What can hang from each mark:
Z: N
B: W
W: B N
A: T
J: N
X: H N
F: E
N: D J Q T X Z
T: A
E: N

In the rows, zero is written as 128.
Known rows, with every way that one mark hangs from another:
F(E(N(J T X(H)))): [ 81  82 155 134 105 111 154  80 166 135 110 130 100 156 131 104 136 156
 157 131 162 120 123 145 178  54 119]
B(W(N(D J Q))): [149 127 142 137 135 122 152 138 168 117 105 136 109 171 134 135 128 150
 150 146 158 146 115 165 147  92 130]
J(N(T Z)): [125 126 174 134 118 115 161 130 168 121 123 114  98 161 112 112 130 151
 151 127 143 128 100 169 181 109 115]
X(N): [104 120 173 127 109 110 152 125 176 154 130 164 100  90 132 103 129 147
 166 115 141 128 113 161 194  75 127]
W(N(D J Q T(A))): [131 117 104 124 140 127 159 156 165 105 107 128 126 200 139 119 131 153
 139 148 163 175 115 155 144  98 131]
E(N(T Z)): [110 109 167 133 113 116 159  85 167 120 104 122 104 158 136  99 134 148
 161 115 152 147 109 162 197  92 108]
E(N(J Q)): [111 123 141 138 113 120 141  67 166 127 115 136 105 151 136 112 132 143
 161 131 165 157 122 152 169  85 129]
B(W(N(D J T X))): [140 102 141 138 129 111 167 143 165 102  82 143  97 187 128 120 130 150
 140 137 159 139 108 154 159  97 122]
Z(N(D J Q T X)): [127  96  83 147 126 117 149 112 154 110  90 107  87 197 104 112 137 147
 151 159 169 153 112 163 137 113 111]
J(N(D T(A))): [134 129 156 129 126 127 164 153 166 112 122 113 104 142 119 101 133 161
 140 132 139 134 109 148 164  98 132]
W(N(D Q)): [142 136 135 133 131 126 149 150 171 116 126 143 108 141 140 126 130 139
 151 143 153 166 111 156 155  90 117]
A(T): [113 126 187 135 108 114 145 127 175 120 129 141 102 102 129 106 131 136
 153 113 142 150 108 167 198  80 138]
N(J T Z): [107 109 144 130 129 109 164 114 171 117  93 119 107 200 116 112 131 146
 150 124 156 139 104 165 177 112 117]
Z(N(Q)): [121 118 145 129 110 120 138 118 160 131 129 125  93 118 126 114 132 144
 163 137 151 139 115 169 167  84 115]
X(H N(D T)): [121  87 134 146 126 113 150 142 175 168 121 146 105 105 120 114 135 163
 171 133 147 132 115 163 181  88 124]
N(Z): [107 132 174 124 120 116 157 122 174 125 110 123 101 153 132 111 130 142
 156 119 145 127 103 163 187  89 113]
Z(N(D X(H))): [119  88 127 144 117 117 146 135 161 141 117 102  87 104 120 118 136 154
 168 149 156 122 111 147 164  70 110]
N(T): [119 121 163 125 114 113 156 126 169 118 108 154  91 139 128 103 132 143
 150 112 144 142 112 159 190  99 116]
E(N(T)): [116 112 170 132 106 115 154  88 167 120 110 149  94 117 136  96 134 147
 157 108 148 154 119 151 200  86 117]
W(B N(Q)): [132 122 147 116 117 131 143 165 169 123 135 160 104 131 149 134 127 137
 151 136 144 184 104 156 186  78 117]
Z(N(D J Q T)): [135  97 100 144 133 117 150 119 159 118 101 105  97 171 102 117 135 152
 155 152 162 160 115 166 142 113 117]
B(W(N(J Q T(A)))): [130 116 146 114 122 121 154 142 159 113 106 147 125 199 151 121 128 160
 143 135 158 142 118 174 165  87 139]
X(H N(J Q)): [102 100 121 141 119 113 132 113 172 180 133 147 115 133 126 128 131 158
 177 147 163 132 120 170 169  81 136]
J(N(X Z)): [110 136 172 134 111 117 157 121 167 118 124 110  89 166 121 112 130 142
 152 136 149 112  96 156 174  94 114]
X(H N(D J T Z)): [111  77 114 151 140 108 158 130 177 166 106 112 122 168 109 122 134 166
 171 145 161 134 107 170 168 101 123]
Z(N(D)): [131 111 150 135 124 117 157 135 167 124 114 109  89  90 114 109 133 149
 159 131 145 136 112 149 164  81 115]
E(N(D J X(H))): [108  93 121 153 119 117 149  85 168 137 104 113 101 139 129 117 136 153
 165 145 169 141 119 131 165  70 124]

Rows:
[102  97 137 134 115 113 151 124 166 134 101 122  98 191 130 116 135 150
 160 136 157 121 102 169 188  94 105]  N(T X(H) Z)
[ 99  79 125 136 110 108 144 115 160 147 118 109  95 121 120 121 133 153
 167 145 165 120 115 147 169  67 118]  Z(N(J X(H)))
[136 143 132 149 119 129 143 123 164 115 122 122  83 166 116 117 134 141
 149 157 152 133 105 154 144 106 121]  J(N(D Q X))
[126 111 137 125 131 128 165 171 172 106 107 118 102 169 139 128 129 138
 146 146 147 172  87 144 178  82 104]  W(B N(D X Z))
[116 106 120 150 133 122 138 127 174 174 129 114 118 156 127 129 135 160
 180 157 156 127 107 179 162  90 119]  X(H N(D Q Z))
[142 114 190 121 114 112 161 151 167 116 108 167 100 129 144 116 127 151
 149 113 142 135 112 168 192  84 121]  B(W(N(T)))
[ 86 121 167 115 114 131 156  90 163 114 117 109 120 205 152  90 135 158
 150 129 150 127 116 174 174  61 117]  F(E(N(Q T(A) Z)))
[140 115 112 131 139 131 150 163 172 118 118 137 111 162 130 140 128 141
 145 152 155 196 103 146 157  92 124]  W(B N(D J Q))
[117 120  98 130 145 129 158 123 165 109  88  91 122 252 125 112 135 157
 143 150 162 150 106 171 144 114 125]  N(D J Q T(A) Z)
[124  94 101 148 118 124 132 124 156 142 118 101  91 139 122 126 138 151
 170 166 162 130 113 162 149  81 109]  Z(N(D Q X(H)))
[117 106 100 148 141 115 154 114 171 142 101 118 115 217 109 116 134 154
 162 151 163 151 105 182 153 122 121]  X(N(D J Q T Z))
[111  77  92 142 112 113 135 110 151 141 111 113  94 178 116 125 136 154
 165 159 174 138 117 169 157  96 114]  Z(N(J Q T X(H)))
[ 95 119 165 133 105 116 155  77 166 117 104 119  96 161 143  99 133 139
 161 124 157 134 106 151 191  74 106]  E(N(X Z))
[151 111 120 130 134 134 151 175 167 111 114 149 103 161 134 132 132 143
 144 146 146 200 102 160 172 102 113]  W(B N(D Q T))
[154 134 160 135 129 126 148 147 168 117 112 146 103 148 142 130 129 148
 153 141 148 139 112 168 158  86 125]  B(W(N(D Q)))
[117 136 117 142 129 126 148 112 165 111  94 110  92 222 129 115 135 137
 153 153 159 135  99 168 153 109 106]  N(D Q X Z)
[115  78 109 148 124 113 149 126 162 141 108  93  93 128 111 124 135 155
 164 154 165 127 113 141 151  75 118]  Z(N(D J X(H)))
[ 83 122 193 124  97 118 157  80 168 116 118 143  88 125 144  88 133 141
 152 116 148 115 117 142 185  40 114]  F(E(N(X)))
[123 117  89 146 130 119 149 110 162 106  84 131  90 228 115 113 137 140
 142 152 168 156 110 158 144 124 119]  N(D J Q T X)
[ 96  95 122 126 121 123 140 133 165 169 130 124 131 185 144 113 135 169
 173 145 156 123 112 190 182  84 126]  X(H N(Q T(A) Z))
[139 136 130 134 128 135 151 144 161 114 125 115 105 176 122 108 135 160
 142 148 145 142 110 162 150 108 132]  J(N(D Q T(A)))
[129 136 151 139 119 122 148 122 163 122 128 114  99 194 114 119 132 149
 153 143 149 136 102 181 167 122 114]  J(N(Q T Z))
[116 121 149 143 113 121 155  87 168 112 100 131  86 129 137  98 136 141
 156 128 154 145 113 135 175  76 115]  E(N(D X))
[110  96 119 138 104 119 128 118 155 148 129 117  89 134 132 124 136 149
 172 155 163 123 114 164 166  74 110]  Z(N(Q X(H)))
[137 113 110 157 121 127 138 130 159 135 124 119  88 176 114 127 138 155
 157 166 158 132 108 161 150 112 117]  J(N(D Q T X(H)))
[121 132 114 143 144 122 151 110 171 120  96  98 109 219 116 124 132 144
 154 150 163 146 104 169 144 113 120]  N(D J Q Z)
[123 107  94 145 125 119 146 110 158 115 100 103  88 176 110 117 134 144
 155 161 168 143 112 155 135  97 116]  Z(N(D J Q X))
[ 92 110 153 132 123 106 160 114 178 152 115 130 115 153 121 112 128 150
 166 126 154 127 106 166 180  88 125]  X(N(J Z))
[104 137 133 131 114 122 143 105 163 115 105 125  93 215 137 114 133 134
 155 144 159 129 101 173 168  99 107]  N(Q X Z)
[123 109 108 152 136 123 153  76 167 113  91  99 113 220 119 112 137 151
 159 147 169 167 112 166 154 115 115]  E(N(D J Q T Z))
